Each row was made from one walk, in order. Every step used is in the known rows, and no mark comes twice. Write each row's walk.
In the rows, zero is written as 128.
Known rows:
zabubik > sezet > kopon > balizo: [135  93 102  72 106 158 114 133 153 145  61 137 139  92 128 109 138 188
 163 142 132  84 147 138 119]
zabubik > sezet > kopon > balizo > tutizap > nupamov: [122  98 103  83 135 144 111 124 140 147  21 142 150  78 145 100 150 142
 106 139 126 119 161 119 115]
kopon > balizo > tutizap > nupamov: [132 120  94 126 115 117 117 116 115 124  61 136 140  94 158  81 147 104
  82 144 113 153 152  89 120]
nudi > zabubik: [128 104 140 151  86 119 128 127 133 127 132 127 135 111 132 182 127 120
  98 141 145 121 137 116 125]
nudi > zabubik > sezet: [131 124 151 168 113 135 127 141 164 131 113 138 139  93 147 186 125 153
  93 148 160  94 143 151 118]
kopon > sezet: [129 144 156 108 129 146 123 137 112 147 109 131 106 109 153 115 114 147
 140 132 130 106 134 149 131]
nudi > zabubik > balizo > tutizap > nupamov > kopon: [ 87  53 177 149  61 135 135 135 109 173  64 127 137  92 150 137 161 129
  16 162 139 134 158  83 107]
nudi > zabubik > mipo: [143  91 175 136  84 121 135 138 139 116  92 126 124 108 136 195 138 114
  60 162 143 125 155 135 114]
tutizap > nupamov > kopon: [113  99 149  95 127 129 120 168 113 169  55 129 111 130 122 108 171 129
 116 108 136 134 142 120 125]
sezet > zabubik > balizo > tutizap > nupamov: [146 105 173 161 111 127 149 113 124 168  42 131 155 101 140  83 139 106
  65 164 112 147 144  99 124]
balizo > zabubik: [149 129 115 135  91 139 137 104 128 143 130 133 125 117 141 174 125 101
 120 136 137 121 146 135 126]
tutizap > balizo > zabubik: [109 107 109 132  87 133 154  96 110 131 111 135 122 117 158 162 123 104
 128 159 131 116 167 117 139]
balizo > tutizap: [108 134 128 154 130 130 125  93 119 121 147 126 140 115 144 140 127 104
  83 144 121 146 132 115 117]
tutizap > balizo: [ 88 111 122 129 121 120 142 121 112 114 111 131 121 128 149 122 126 131
 137 151 124 121 146 113 139]
balizo > tutizap > nupamov > kopon > sezet > zabubik: [129 115 210 118 116 146 124 142  92 206  22 132 104  87 142 114 162 119
 110 148 124 117 152 139 128]
zabubik > balizo: [127 104 136 135 104 143 143 124 131 148 109 127 139 122 135  94 117 158
  95 150 122 121 129 113 122]
balizo > zabubik > mipo: [167 116 148 113  86 143 143 115 134 129  90 132 117 114 146 180 138  99
  80 155 136 122 168 154 114]
nudi > zabubik > sezet > kopon > balizo: [132  74 109  94  71 145 117 129 157 143  72 136 145  72 132 175 136 180
 133 153 145  78 155 125 121]
balizo > zabubik > sezet > kopon > nupamov: [127 107 115  53  70 172 128 102 150 192  94 146 130  83 129 147 143 125
 140 113 158  88 168 170 123]
kopon > balizo: [145 112  86 113  93 124 119 123 126 122  99 131 132 107 134  98 133 151
 138 142 120 115 137 111 123]
nupamov > kopon > sezet > zabubik > nudi: [163  92 224  89  81 165 118 146 134 220  41 138 103  90 139 131 132 182
 149 166 118  88 159 154 114]
tutizap > nupamov: [135 128 128 109 152 116 127 158 116 134  65 134 125 130 133  97 143 104
 116 114 130 145 139 114 130]
balizo > tutizap > nupamov > kopon: [ 94 100 158 120 128 132 116 135  98 160  76 129 121 115 134 107 170 110
  75 127 129 149 149 109 120]
tutizap > nupamov > kopon > sezet > zabubik: [146 107 205  85 114 145 127 175 104 208   5 130  92 101 132 105 167 150
 153 134 129  98 150 150 141]

Write each row's walk:
[164 139 177 121 116 146 133 133 121 170  83 130 113  98 139 138 120 142
 162 148 122  96 134 160 141] : kopon > sezet > zabubik
[ 93  81 163 128 104 145 133 133 107 175  60 128 130 109 145  79 157 132
  43 146 123 140 147  96 110] : zabubik > balizo > tutizap > nupamov > kopon
[187 100  88  94  41 142 123  97 144 154  83 148 137  87 161 132 112 132
 112 173 115 114 179 110  99] : kopon > balizo > zabubik > nudi
[133  89 109  79  93 125 113 167 115 165  24 133 108 108 126  76 179 148
 125 127 129 116 151 103 124] : tutizap > nupamov > kopon > balizo
[108 113 178  74 134 145 115 181  98 185  34 132  89 109 147  91 162 147
 125 118 135 109 149 144 130] : tutizap > nupamov > kopon > sezet
[139 112 202 107  93 154 127 146 113 205  60 127  97  98 124 132 151 167
 163 145 130  85 138 163 136] : nupamov > kopon > sezet > zabubik
[170  71 110  62  47 145 110 138 126 196  15 149 119  87 158 102 158 138
 104 156 126 113 194 101 100] : tutizap > nupamov > kopon > balizo > zabubik > nudi
[ 93  86 117  45  63 165 144  93 137 185  73 148 127  83 144 135 141 125
 152 137 151  83 188 159 135] : tutizap > balizo > zabubik > sezet > kopon > nupamov
[106 120 169  97 108 159 119 150 106 179  96 128  89 107 138 124 143 173
 143 131 133  93 138 156 129] : nupamov > kopon > sezet
[145 111  94 113  56 165 120 122 147 173  73 144 118  77 149 150 154 178
 118 154 148  73 170 155 108] : nupamov > kopon > balizo > zabubik > sezet
[156 104 167 147  86 136 152 123 141 171  94 126 145 110 123 108 125 152
 120 163 116 112 129 119 129] : sezet > zabubik > balizo
[166 115 132 114  78 148 128 103 140 157 114 144 134 107 151 159 107 112
 110 157 126 124 169 130 103] : balizo > zabubik > nudi
[112 110 133 140 132 134 139 115 118 142  66 132 146 111 160  70 132 113
  44 150 116 153 143  90 115] : zabubik > balizo > tutizap > nupamov
[126  96 141 111  84 136 162 104 115 110  73 133 110 112 161 170 136 103
  95 179 131 120 187 140 124] : tutizap > balizo > zabubik > mipo
[171  66 104  38  36 162 116  93 137 171  76 143 142  89 134 142 120 137
 143 164 113 109 183 106 107] : sezet > kopon > balizo > zabubik > nudi
[152 104 100 101  75 153 120 152 142 180  16 148 116  81 160 127 176 158
 111 142 151  87 181 142 118] : tutizap > nupamov > kopon > balizo > zabubik > sezet
[140 104 168 176  87 141 149  87 130 160 101 126 153  96 138 127 120 132
  77 179 108 135 137 110 124] : sezet > zabubik > balizo > tutizap
[ 86  99 185 107 109 164 127 146  95 195  38 130 108  91 170  64 146 155
  51 156 123 123 148 120 110] : zabubik > balizo > tutizap > nupamov > kopon > sezet
[165 134  76 138  75 150 127 109 157 140  86 146 132  79 164 147 131 153
 125 159 139  82 161 148 114] : kopon > balizo > zabubik > sezet
[124  76 193 145  88 142 141 129 116 201  34 129 133  99 133  93 166 132
  67 164 116 132 152 101 123] : sezet > zabubik > balizo > tutizap > nupamov > kopon
[ 91 118 173 107 131 150 112 145  87 178  56 132  98  96 160 107 158 124
  87 133 130 127 152 135 117] : balizo > tutizap > nupamov > kopon > sezet
[134  88 209 106  68 169 140 142 118 223  50 126 105  91 132  97 138 200
 135 170 123  78 143 151 125] : nupamov > kopon > sezet > zabubik > balizo
[112  79 106  89  84 144 113  85 116 131 104 126 148  95 124 121 137 129
 127 147 113 132 146  98 117] : sezet > kopon > balizo > tutizap
[103  86 147 193  64 137 143  90 127 142 133 127 158  91 154 159 115 125
  29 177 131 132 139  96 109] : nudi > zabubik > balizo > tutizap
